In the rows, zero is written as 128.
Known rows, with every step that occurs:
F, J, D: 156 171 132 102  85 141 119 156 157 131 100 137 122 152  91 134 146  99 123 122 118 126 125 105
J, F: 125 142  87 136 140 127 129 127 125 124 113  93 146 121 110 145 161 107 127 116  81 143 140 145
R, J: 137 136 116 137  87 130 126 140 122 117 181 122 148 123 153 103 147 111 124  80  90 164 139 102
R, D: 136 128 168 125  74 131 151 110 142 124 124 130 164 124 135 130 108 129 141 122 134 123 178 102
F, J, R: 172 139 106  87  88 147 114 163 171 112 143 139 106 126 135 174 131 129 115 145 108 136  82 111
G, F, D, R: 144 111 126 113 126 111  94 106 151 137 135 165 147 127 137 124  99 172 170 168 154  84 141 123
F, H, P: 135 135 213 196 213 105 156  82 162 119 102 109 128 184  92 108  52 137 126  82 142 153 105 140
D, R, J, F, G:  93 103  75 139 103 150 107 162 121 153 152 110 151 123 106 108 187 157 126 163 114 116 141 124
D, J, R, F, P: 106 123 129 132 141 143 136 148 105 117 122 123  64 100 160 162 131 111  94 138 157 128  81 153
R, D, J: 150 140 148  96  74 147 161 102  98 128 176 176 145  98 184 110 133 142 156 144 163 119 170 117
J, F, H:  90 117 119 176 169 120 142 106 120 145  80  95 134 136  89 148 137 138 112 123  70 146 107 151
R, J, D: 131 164 117 132  45 167 140 145 146 131 138 131 141 126 124 107 168  89 132  94  87 152 150 104
H, F, J: 146 127 133  96 180  79  97 172 125 130 114 106 112 159 103 122 118 118 101  93 159 142 127 103
H, F: 119 119 135 140 198 104 120 142 142 130 124  83 114 143 126  81 103 120 110  62 169 167 178 120
F, D: 155 131 158 102 142 118 115 108 151 112 114 155 111 155 124 115  78 118 114 144 171 100 149 124
H, F, P: 106 127 165 155 221  92 118 142 148 118  85  91  67 162 122 130  95 105  67  92 189 144 120 145
R, F, D: 122 112 137 104 134 126 123 126 100 123 115 140 112 117 133 111  99 109 124 138 166 100 150 128
J, F, D, R: 137 122 115 125 106 133 109 109 152 143 130 151 151 117 122 144 109 156 171 162 148  77 143 120
F, D, J, R: 163 138 109  77  72 180 141 125 147 114 172 183  97  98 184 145 130 134 135 172 147 118 114 130
G, F, P: 121 128 148 136 208  77 101 130 133 106  84 114  83 161 133 146 120 117  77 139 135 138  89 168
D, J, R, F, H:  85  99 116 158 130 155 156 124  90 146 122 121 111  88 139 135 134 153 127 131 101 146  95 143
R, J, F: 110 138  68 134  98 132 132 140  98 128 140  95 161 106 127 140 194  93 129 100  50 155 137 131
H, P: 167 151 203 169 194 109 146  94 173 103 133 112 130 179 111  98  55 121 135  74 162 150 128 131

Rows:
137 126 145 110  34 161 159 121 160 121 132 138 154 103 149 159 125 130 143 143 115 125 153 104 -> J, R, D
108 127 191 200 175 128 162  95 137 141 100 109 137 147  93 110  76 139 154  87 138 139 108 137 -> J, D, R, F, H, P
101 104 135 161 196  89 121 104 119 136  86 111 128 151 111 120 121 161 110 132  79 156 103 157 -> G, F, H
119 130 105 100 108 123 123 123 109 123 111 139 136 126 122 137 146  90 120 144 111 106 145 131 -> R, J, F, D
130 147  78 113 124 141 143 119  89 129 146 127 140  98 147 135 180 115 141 135 101 134 141 150 -> D, J, F
100 141 118 152 150 111 125 141 118 117  96  99  99 135 122 171 159  86  79 119 104 136  92 153 -> R, J, F, P
166 143 102  95  75 183 144 130 151 113 187 166 104  92 187 143 139 142 139 151 129 141 111 129 -> D, J, R
106 142 133 131 143 119 142 122 106 122  94 126  98 123 137 176 152 101  95 150 141 114 106 160 -> R, D, J, F, P
153 132 125  69 137 119 124 102  87 119 159 193 113 117 183  99 132 137 139 172 168 107 146 148 -> G, F, D, J
120 115 112 129  79 129 113 137 123 141 176 144 154 110 153 104 134 134 153 103 129 125 153  92 -> H, F, D, R, J
142 118 135  85 166  89  99 111 126 113 100 153 119 153 133 112 108 122 117 163 142 107 143 146 -> G, F, D
136 127 109 146  64 139 118 136 133 133 196 137 166 107 157 112 142 145 160  97 100 140 138  91 -> D, R, J
109 129 171 199 178 113 157  89 139 136 109 104 153 156  92 126  97 134 147  88 104 146 100 140 -> D, R, J, F, H, P
133 157 117 102  80 147 125 168 121 137 100 127 122 125  98 132 160  94 130 118 114 127 125 110 -> R, F, J, D
 97  83 104 144 125 155 107 165 114 156 158 114 131 110 116  85 138 184 138 161 172 105 146 118 -> D, R, F, G
162 129 116  76 168  64  80 158 112 117 113 130 128 158 114 138 142 131 111 140 105 136  98 126 -> G, F, J
108 114  85 120 134 153 119 149 111 146 149 126 127 125 117 100 180 156 118 179 146 113 145 141 -> D, J, F, G
141 117 111 101 120 107 100 170  93 138 140 125 133 111 118 143 130 142 144 126 136 112 104 100 -> D, R, F, J
118 135 184 195 210 107 160  84 146 126  87  96 136 171  82 125  83 125 128  88 116 151 103 151 -> J, F, H, P
144 127 141  87  33 147 146 138 150 124 125 144 151 111 138 174 132 128 138 152 115 117 134  95 -> F, J, R, D
117 123 181 179 179 133 171  96 119 127 123 120 119 135 123 114  83 138 141  96 139 150  94 148 -> D, J, R, F, H, P
101  91  89 118 106 177 122 172 103 145 169 127 107  95 142  95 162 165 122 174 162 120 132 130 -> D, J, R, F, G
129 132 118 101 138 119 119 112 128 121  92 136 124 138 111 140 123 100 118 153 134  96 147 140 -> J, F, D
109 132  63 139  82 138 127 137 106 139 152 105 174  94 129 146 192 116 154 111  55 137 137 123 -> D, R, J, F
154 121 142 126 110 131 105 106 168 137 144 165 141 128 132 127  78 169 167 155 174  78 145 106 -> F, D, R
